Every row comes from one small tree of marks. The marks that hang from a mark follow it in brackets, in the order of their numbers. Every link used is in the known rows. Which tree was each row made from?
Known rows
q_58[q_15[q_151 q_423] q_483 q_752]: [-11, 3, -7, -27, -21, 2, 9, -31, -27, 8, -9, -23, 18, 27, -2, 10, 18, -21, 14, 4, -13, 4, 1, 26, 15, -4, 14, -28, -25, -25, 11, -22, 5, 31, -15, 9, 5, 3, 13, 16, -9, -6, -7, -4, -4, 3, -7, 3]
q_423[q_15 q_58]: [21, -8, -17, 14, -1, -11, 12, -15, -17, 27, 4, 8, -10, 13, -8, 3, 16, -12, -1, 0, -15, -25, -4, 12, -4, -3, 3, -32, 1, 18, 8, -9, 15, 4, -8, -1, -9, -2, -10, -19, 16, 13, 24, -2, 13, -16, -4, 5]
q_483[q_58[q_15[q_151] q_374 q_752]]: [-12, 10, 19, -11, -22, -5, 9, 2, -25, -1, -24, -13, -4, 17, -4, -3, 16, 2, -2, 15, 33, -9, 2, 1, 30, 3, -6, -51, -29, -21, -10, -17, -10, 39, -14, 20, 37, -1, 45, 17, 9, -14, -8, -14, -6, 12, 14, -8]
q_423[q_58[q_151 q_483 q_752]]: [4, 31, 4, -16, -23, -24, -2, -25, -7, 22, -17, 11, -15, 26, -1, 3, 5, -12, 12, -23, -12, -10, 2, -9, 33, 19, 23, -63, -9, 2, 1, -11, 23, 25, -1, 18, -21, -13, 1, -16, 3, 8, 26, -4, 4, -16, 5, 7]
q_483[q_15[q_151[q_440[q_58]] q_423]]: [9, -21, -26, -16, -25, 8, -15, -30, -23, 15, 16, -24, 13, 5, -9, 2, 13, -35, -7, 0, -35, 33, -12, 43, 11, -15, 1, 16, 23, -18, 35, 17, 10, 17, -12, -6, 17, -4, -8, 19, -4, -17, -29, 10, 6, 15, -18, -9]
q_440[q_58[q_752] q_151[q_15]]: [-32, 32, -5, 10, -2, 20, 17, -26, -12, 9, -3, -11, 1, 14, -5, 14, 4, -9, 1, -3, -29, 6, -5, 1, 19, -12, 14, -38, -18, -15, 22, -13, 8, 9, -12, 23, -17, 2, -24, -16, -2, 14, -17, 24, 14, -3, 20, -5]
q_58[q_15[q_423] q_151[q_440] q_483 q_752]: [5, 9, 4, -18, -26, 1, -12, -47, -19, 20, -4, -15, -4, 29, -6, -12, 12, -12, 9, -24, -18, 10, -8, 38, 20, 4, 21, -49, -19, -23, -6, -22, 5, 53, -7, 21, -14, -8, 22, 14, -7, -13, -9, -5, 6, 7, -16, 24]
q_15[q_423[q_58]]: [17, -17, -21, -14, -2, -1, -13, -16, -1, 5, 2, -3, -8, 5, -2, 3, 16, -12, 14, -4, -1, -3, -3, 15, 1, -3, 18, -27, 5, -5, 20, -8, 21, 5, -1, 3, -8, 4, 1, -4, -2, 5, 18, 3, 4, -6, -7, -1]
q_58[q_151 q_374]: [-4, 11, 10, -9, -3, -25, -19, -4, -6, -8, -31, 1, -19, 10, -1, -12, 0, 10, 8, -19, 10, 7, -4, 6, 19, 11, 1, -25, -12, 4, 1, 1, 6, 14, 12, 17, 8, -6, 32, 6, -3, 7, -10, -2, 4, 12, 3, -8]
q_440[q_58[q_374 q_752] q_151]: [-22, 31, 6, -6, -4, 2, -5, -17, -5, -9, -32, -5, -23, 30, -2, 4, -1, 4, 4, 5, -20, 8, -3, -10, 30, -12, 12, -47, -10, -12, 28, -7, 8, 14, -14, 37, -12, -5, 11, -12, -4, 26, 1, 12, 10, -2, 6, -15]
q_483[q_58[q_15[q_423] q_374]]: [0, -28, 1, -7, -23, -1, -10, -2, -12, -11, -27, -10, -8, 12, -6, -17, 26, 2, 4, 1, 30, -7, -3, 30, 6, 3, 8, -47, -22, -20, -16, -19, 8, 26, -9, 16, 15, 10, 59, 22, -3, -5, -2, -16, -7, 21, -3, 4]
q_58[q_15 q_374 q_483 q_752]: [-11, 27, 23, -10, -18, -12, 16, -14, -20, 9, -45, 2, -7, 38, -6, -3, 10, 0, 9, 13, 9, -15, 3, -5, 17, -1, 8, -58, -25, -17, -19, -24, 3, 40, -7, 23, -10, -2, 29, 1, 8, 6, 12, -6, -2, -2, 10, 7]
q_151[q_440[q_58[q_15[q_423]]]]: [15, -24, -9, 0, -13, 15, -15, -20, -13, 11, 14, -17, -8, 13, -3, -12, 28, -11, -3, -1, -29, 17, -20, 42, -1, -23, 10, -32, -5, -25, 15, -19, 4, 31, -11, 3, -13, 1, 0, 6, -10, -3, -10, 3, 8, 5, -17, 9]
q_151[q_440]: [10, 0, 9, 0, -2, 3, -12, -11, -2, 14, 12, -1, -6, 2, -3, -5, -3, -2, -7, -2, -6, 9, -5, 11, 2, -9, -9, 3, 7, -5, -9, 0, -9, 16, 2, 3, 1, -4, 1, -5, 3, -11, -13, 1, 5, 0, -6, 6]
q_483[q_15 q_58]: [2, -13, -2, 11, -32, 7, 12, 2, -6, 9, 2, 2, 5, -7, -13, -12, 2, -19, -11, 6, 25, -6, 5, 8, 6, 19, 2, -3, 9, -2, -17, 12, 7, -3, -6, 0, 22, 5, 18, 14, 12, -19, -2, -11, -11, 11, 1, 3]
q_151[q_15[q_423[q_58[q_374 q_483 q_752]]]]: [-18, 25, -8, -26, -17, -8, 3, -46, -22, 12, -44, -1, -4, 33, -9, 16, 16, -20, 28, -10, -7, -11, 4, 13, 23, 0, 22, -73, -13, -19, 4, -9, 27, 33, -3, 20, -17, 8, 13, -2, 5, 4, 17, 15, 8, -12, 24, 3]
q_15[q_423]: [-1, -16, -15, -13, -2, 9, -12, -19, -1, -8, 2, -12, 6, -2, 0, 2, 9, -7, 8, -5, -3, 8, -2, 20, -4, -3, 10, 0, 3, -10, 12, 4, 12, -1, -5, -1, 0, 4, 8, 12, -8, -2, -1, 0, -2, 6, -5, 5]
q_483[q_58[q_15[q_423] q_151 q_374]]: [0, -22, 3, -12, -24, -11, -20, -6, -13, -11, -28, -9, -20, 12, -1, -25, 30, 4, 5, -21, 29, 3, -7, 35, 15, 14, 14, -57, -28, -14, -11, -18, 13, 33, 0, 20, 20, 2, 70, 24, -11, -6, -11, -18, -4, 28, -6, 4]
q_58[q_15 q_151]: [6, 1, 10, 8, -6, -11, 2, 2, -12, 9, -1, -7, -5, 4, -1, -18, 11, 7, -1, -12, 5, 1, -7, 10, 4, 7, 14, -30, -22, -1, -12, -24, 1, 20, 9, 9, 2, -3, 11, 9, 0, 2, -11, -8, 5, 9, -6, 5]
q_58[q_752]: [-10, 23, 13, -2, 1, 13, 5, -19, -4, 4, -1, -9, -1, 2, -4, 6, -2, 0, 3, 10, -3, -7, 2, -11, 10, 2, 5, -22, 0, -6, 4, 3, -1, 8, -4, 4, 1, -4, -3, -4, 2, -6, 12, 2, -2, -1, 10, 7]
q_15[q_423[q_58[q_151 q_374 q_752]]]: [1, 20, -1, -28, -3, -11, -28, -37, -10, 2, -29, -7, -29, 19, -5, -5, 13, -4, 20, -18, 1, -3, -4, 3, 32, 5, 28, -74, -4, -3, 20, -8, 31, 25, 3, 19, -2, -6, 28, 0, -2, 9, 22, 0, 4, 3, 7, -3]
q_151[q_15[q_423] q_440[q_58[q_752]]]: [-13, 16, -10, -12, -7, 27, -9, -54, -15, 16, 18, -27, 3, 11, -9, 9, 19, -16, 6, -9, -45, 15, -12, 32, 15, -15, 10, -41, 2, -27, 25, 2, 5, 30, -9, 3, -14, 2, -18, 7, -4, -11, -15, 25, 12, 1, 13, 15]
q_151[q_15 q_440[q_58]]: [-7, 4, 1, 3, -10, 8, -1, -17, -9, 20, 18, -5, 2, 5, -5, 1, 12, -9, -5, -10, -39, 12, -13, 24, 6, -14, -10, -16, -2, -16, 2, 0, -4, 21, -1, 0, -12, 0, -24, -2, 6, -3, -25, 20, 16, -6, 8, 7]
q_15[q_151[q_440]]: [5, -3, -3, -12, -3, -4, -12, -9, -12, 10, 12, -9, 6, 2, 1, 0, -4, -6, -5, -1, -10, 18, -4, 16, 9, -16, -18, 20, 4, -6, 9, 5, -20, 23, -6, 0, 20, -10, 0, 1, 2, -16, -30, 5, 9, -1, -13, -4]

Write each row's tree
[-1, -12, -17, -42, -30, -24, -33, -28, -21, 2, -27, -9, 0, 39, 1, 6, 19, -22, 8, -17, -37, 30, -12, 45, 27, -13, -10, -12, -3, -24, 36, 9, 10, 37, -17, 13, -2, -4, 24, 8, -11, 6, -25, 6, 13, 4, -18, -9]  q_15[q_151[q_440[q_58[q_374 q_483]]] q_423]
[10, -9, -15, -28, -20, -28, -18, -22, -6, 2, -43, 11, -14, 34, -1, 4, 17, -15, 19, -12, -2, -1, 0, 17, 14, 0, 16, -42, -7, -8, 14, -7, 34, 20, -5, 17, -17, 3, 25, -5, -2, 17, 22, 1, 4, -8, -9, -2]  q_15[q_423[q_58[q_374 q_483]]]
[-8, -8, -12, -3, -2, 15, -10, -33, -11, 11, 13, -18, 9, -4, -9, 2, 8, -10, 3, -13, -16, 14, -8, 37, -7, -13, 0, -2, -2, -12, -2, -2, -5, 22, 2, 3, 1, 9, -4, 13, -2, -21, -29, 20, 10, 5, 1, 13]  q_151[q_15[q_423] q_440]
[-2, 15, -7, -5, -22, -29, 6, -19, -13, 25, -14, 15, -4, 15, 0, 6, 6, -21, 14, -35, -14, -5, -2, 11, 18, 14, 15, -47, -19, 3, -9, -13, 19, 20, 9, 13, -19, -1, -6, -10, 5, 9, -5, 11, 12, -17, 11, 4]  q_423[q_58[q_151[q_15] q_483]]
[-19, 37, 17, -7, -6, 7, -1, -34, -18, 16, -16, -9, -11, 23, -11, 4, 11, -1, 0, 0, -29, 3, -9, 10, 25, -15, -4, -55, -5, -24, 4, 1, -6, 38, -4, 11, -8, 0, -4, -3, 11, -4, -15, 22, 13, -3, 25, 5]  q_151[q_15 q_440[q_58[q_374 q_752]]]
[9, -3, 14, 3, -10, -8, -8, 1, -17, 14, -14, -3, -21, 29, -6, -16, 19, 4, -10, 8, -15, 6, -18, 19, 10, -22, -1, -46, -14, -18, -6, -19, -6, 45, -6, 11, -6, -3, 15, 1, 7, 7, -11, 1, 13, 3, -7, 1]  q_151[q_440[q_58[q_15 q_374]]]
[0, -2, -13, -21, -24, -18, -14, -35, -20, 23, -28, 7, -10, 31, -10, 4, 16, -19, 17, -20, -14, 5, -4, 34, 13, -11, 7, -44, -7, -15, -6, -12, 15, 43, 0, 19, -15, 7, 17, -2, 9, -7, -8, 17, 15, -9, -1, 7]  q_151[q_15[q_423[q_58[q_374 q_483]]] q_440]
[21, 13, 6, -11, -36, -41, -10, -21, -18, 34, -36, 18, -22, 33, -12, -15, 0, -25, 1, -17, -3, 6, -2, 19, 29, 11, 8, -39, 7, 3, -21, 2, 18, 38, 6, 21, -4, -12, 25, -7, 21, -5, -1, -1, 9, -2, -11, -3]  q_423[q_58[q_151[q_440] q_374 q_483[q_15]]]
[9, -19, -33, -32, -24, -20, -11, -22, -12, 9, -8, 0, 10, 22, 3, 17, 15, -32, 19, -15, -13, 10, 1, 24, 13, -3, 10, -11, -4, -9, 29, -7, 20, 14, -9, 6, -3, 0, 6, 0, -9, 6, 4, 4, 4, -11, -14, -10]  q_15[q_151 q_423[q_58[q_483]]]
[-9, 12, 31, -1, -20, 1, 7, -3, -13, 5, -27, -5, -17, 17, -9, -14, 15, 11, 0, 16, 32, -19, 1, -1, 23, 8, 6, -67, -25, -16, -27, -19, -3, 35, -10, 22, 18, 4, 47, 8, 10, -9, 10, -16, -8, 11, 17, 7]  q_483[q_58[q_15 q_374 q_752]]
[-12, 8, 3, -20, -33, -2, -12, -40, -14, -6, -29, -14, -13, 6, -16, -19, 11, -13, 5, -12, 23, 4, 2, 16, 30, 21, 24, -50, 0, -14, -1, 12, 23, 20, -3, 16, 30, -4, 57, 27, 1, -19, 2, -9, -10, 32, 7, 3]  q_483[q_15[q_423] q_58[q_151 q_374 q_752]]
[-3, -1, 8, -3, -34, -21, -6, 0, -12, 1, -31, 3, -16, 5, -13, -20, 2, -8, -6, -14, 27, 2, 3, 11, 23, 27, 6, -26, -2, 2, -22, 10, 11, 12, 2, 14, 29, -6, 51, 23, 9, -12, -11, -12, -6, 27, 2, -6]  q_483[q_15 q_58[q_151 q_374]]
[-7, 19, 34, -2, -22, -9, -3, -7, -16, 1, -28, -6, -24, 19, -6, -21, 14, 13, 2, -5, 30, -12, -2, 4, 31, 21, 10, -78, -30, -11, -24, -20, 0, 38, -2, 25, 19, -4, 55, 16, 4, -7, 1, -16, -6, 15, 12, 4]  q_483[q_58[q_15 q_151 q_374 q_752]]
[-4, 32, 10, -19, -20, -22, 1, -21, -9, 12, -46, 15, -19, 37, -6, 6, 6, -9, 14, 1, 0, -18, 6, -13, 29, 5, 10, -64, -8, -5, -5, -9, 18, 30, -7, 21, -17, -4, 15, -16, 14, 11, 34, 1, 1, -17, 13, -2]  q_423[q_58[q_374 q_483 q_752]]
[-9, -5, 12, -14, -19, 11, -7, -20, -13, -7, -25, -18, -13, 17, -10, -12, 25, 2, 8, 11, 30, -12, 0, 17, 18, 3, 17, -65, -21, -25, -9, -18, 6, 35, -12, 19, 14, 7, 55, 16, -2, -12, 9, -13, -10, 18, 10, 10]  q_483[q_58[q_15[q_423] q_374 q_752]]
[-3, 8, -15, -29, -32, 8, -3, -54, -27, 22, 1, -21, 21, 19, -14, 8, 2, -40, 4, 4, -21, 23, 0, 33, 20, -2, 8, 4, 13, -23, 12, 6, 5, 32, -14, 6, 18, -5, 6, 18, 4, -31, -16, 6, -2, 8, -13, 4]  q_58[q_483[q_15[q_151[q_440] q_423]] q_752]
[-17, 8, -25, -12, -38, 13, 9, -46, -13, 7, -17, -13, 7, 31, -11, 6, 5, -42, 7, -1, -36, 19, 0, 25, 21, -5, 31, -27, -2, -21, 31, 0, 33, 5, -23, 27, -24, -2, -1, -4, -10, 12, 1, 9, 2, 3, -9, -6]  q_440[q_58[q_483[q_15[q_423]] q_752] q_151]
[7, -1, 21, -11, -21, -20, -32, -4, -2, -3, -18, 6, -26, 9, -3, -20, 4, 8, -5, -27, 18, 10, -7, 18, 29, 16, -13, -33, -9, -7, -17, 4, -7, 36, 0, 19, 19, -9, 55, 9, 2, -16, -22, -11, 4, 16, -7, 4]  q_483[q_58[q_151[q_440] q_374]]
[-12, 25, 14, -9, 0, -8, 9, -7, -30, 4, -28, -15, -1, 21, -6, 0, 11, 4, 2, 23, 13, -7, 1, -4, 21, -11, -1, -39, -20, -16, 0, -21, -10, 37, -5, 15, 23, -1, 22, 10, 10, -5, -7, -2, -1, 6, 9, -12]  q_58[q_15[q_151] q_374 q_752]
[-22, 30, -4, -4, -34, -6, 16, -29, -16, 9, -47, 4, -7, 43, -14, 2, -4, -25, 0, 7, -20, 9, 5, 0, 31, -1, 17, -41, -6, -17, 11, -1, 23, 19, -17, 37, -17, -4, 14, -11, 6, 19, 3, 8, 4, 2, 0, -11]  q_440[q_58[q_374 q_483[q_15] q_752] q_151]
[17, 14, -5, -1, -1, -2, 3, -43, -33, 41, 18, -11, -6, 20, -12, 12, 11, -17, -1, 5, -25, -12, -7, 13, 17, -18, -4, -34, 5, 7, 19, -8, -3, 35, -18, 9, 13, -14, -17, -19, 20, -12, 5, 5, 17, -15, -5, 1]  q_423[q_15[q_151[q_440]] q_58[q_752]]
[11, -2, -11, -1, -16, 2, 1, -10, -23, 22, 13, -11, 13, -1, -11, -6, -8, -25, -13, 8, -4, 23, -3, 13, 7, -11, -13, 31, 19, -5, -2, 9, -13, 17, -2, -2, 30, -8, -6, 11, 13, -28, -31, 5, 4, 7, -13, -10]  q_483[q_15[q_151[q_440]]]
[5, 0, -5, -11, -23, -15, -9, -13, -27, 16, -18, -8, -1, 19, -10, -5, 6, -22, -13, 9, -19, 24, -8, 18, 22, -17, -14, 1, 15, -11, 17, 15, -3, 27, -8, 3, 24, -9, 5, 12, 12, -8, -27, 7, 9, 13, -7, -22]  q_483[q_15[q_151[q_440[q_58[q_374]]]]]
[-17, 22, -6, -9, -25, 0, 6, -25, -4, 5, -16, 1, -5, 36, 1, 11, 0, -17, 4, -7, -40, 9, -1, -1, 29, -5, 13, -39, -14, -16, 27, -12, 16, 14, -21, 33, -31, -7, -6, -23, -10, 30, 2, 6, 8, -12, 0, -3]  q_440[q_58[q_483 q_752] q_151]
[-5, -2, 7, -8, -24, 13, -8, -23, -12, 1, 1, -21, -9, 3, -3, -16, 24, -3, 6, -14, 13, -3, -3, 21, 21, 18, 24, -65, -26, -19, -2, -18, 10, 27, -6, 15, 13, 1, 43, 21, -10, -16, 1, -13, -7, 20, 2, 15]  q_483[q_58[q_15[q_423] q_151 q_752]]
[-17, 37, 19, -24, -19, -27, -10, -23, -11, 0, -43, 5, -14, 32, 1, -1, 0, 0, 13, -19, -4, 0, 2, -3, 35, 20, 10, -51, -18, -6, 1, -2, 18, 28, 0, 27, -7, -12, 35, 4, 1, 10, 4, -3, 2, 6, 7, 1]  q_58[q_151 q_374 q_483 q_752]
[17, 0, 7, 7, -3, -20, 6, 9, -14, 14, -28, 7, -22, 21, -5, -10, 16, 2, 6, 13, 18, -18, -4, -3, 7, -10, 10, -57, -17, 0, -14, -30, 9, 29, 0, 15, -2, 3, 20, -7, 13, 9, 16, -5, 5, -6, 3, -7]  q_423[q_58[q_15 q_374]]
[-5, 0, -11, -18, -11, 12, -1, -25, -26, 1, 5, -33, 8, 17, -1, 4, 31, -14, 5, 9, -26, 9, -11, 22, 18, -18, 19, -42, -14, -27, 41, -18, 7, 23, -17, 1, 5, 2, -3, 16, -15, 4, -6, 5, 2, 6, 1, -7]  q_440[q_58[q_15[q_151 q_423] q_752]]
[-17, 24, 21, 0, -21, 9, -5, -33, -12, 19, 11, -11, -5, -3, -11, -5, 7, -3, -4, -27, 1, 1, -3, 16, 28, 17, -1, -48, -13, -11, -20, -1, -15, 39, -1, 14, 16, -4, 17, 7, 8, -30, -27, 7, 5, 8, 18, 20]  q_483[q_58[q_151[q_15 q_440] q_752]]
[13, 12, -6, -32, -26, -6, -29, -57, -10, 24, -6, -3, -16, 27, -4, 0, 10, -24, 16, -32, -24, 8, -5, 24, 32, 8, 27, -58, -3, -11, 11, -7, 24, 42, -4, 18, -19, -14, 10, -7, -3, -4, 15, 3, 10, -5, -10, 13]  q_15[q_423[q_58[q_151[q_440] q_483 q_752]]]
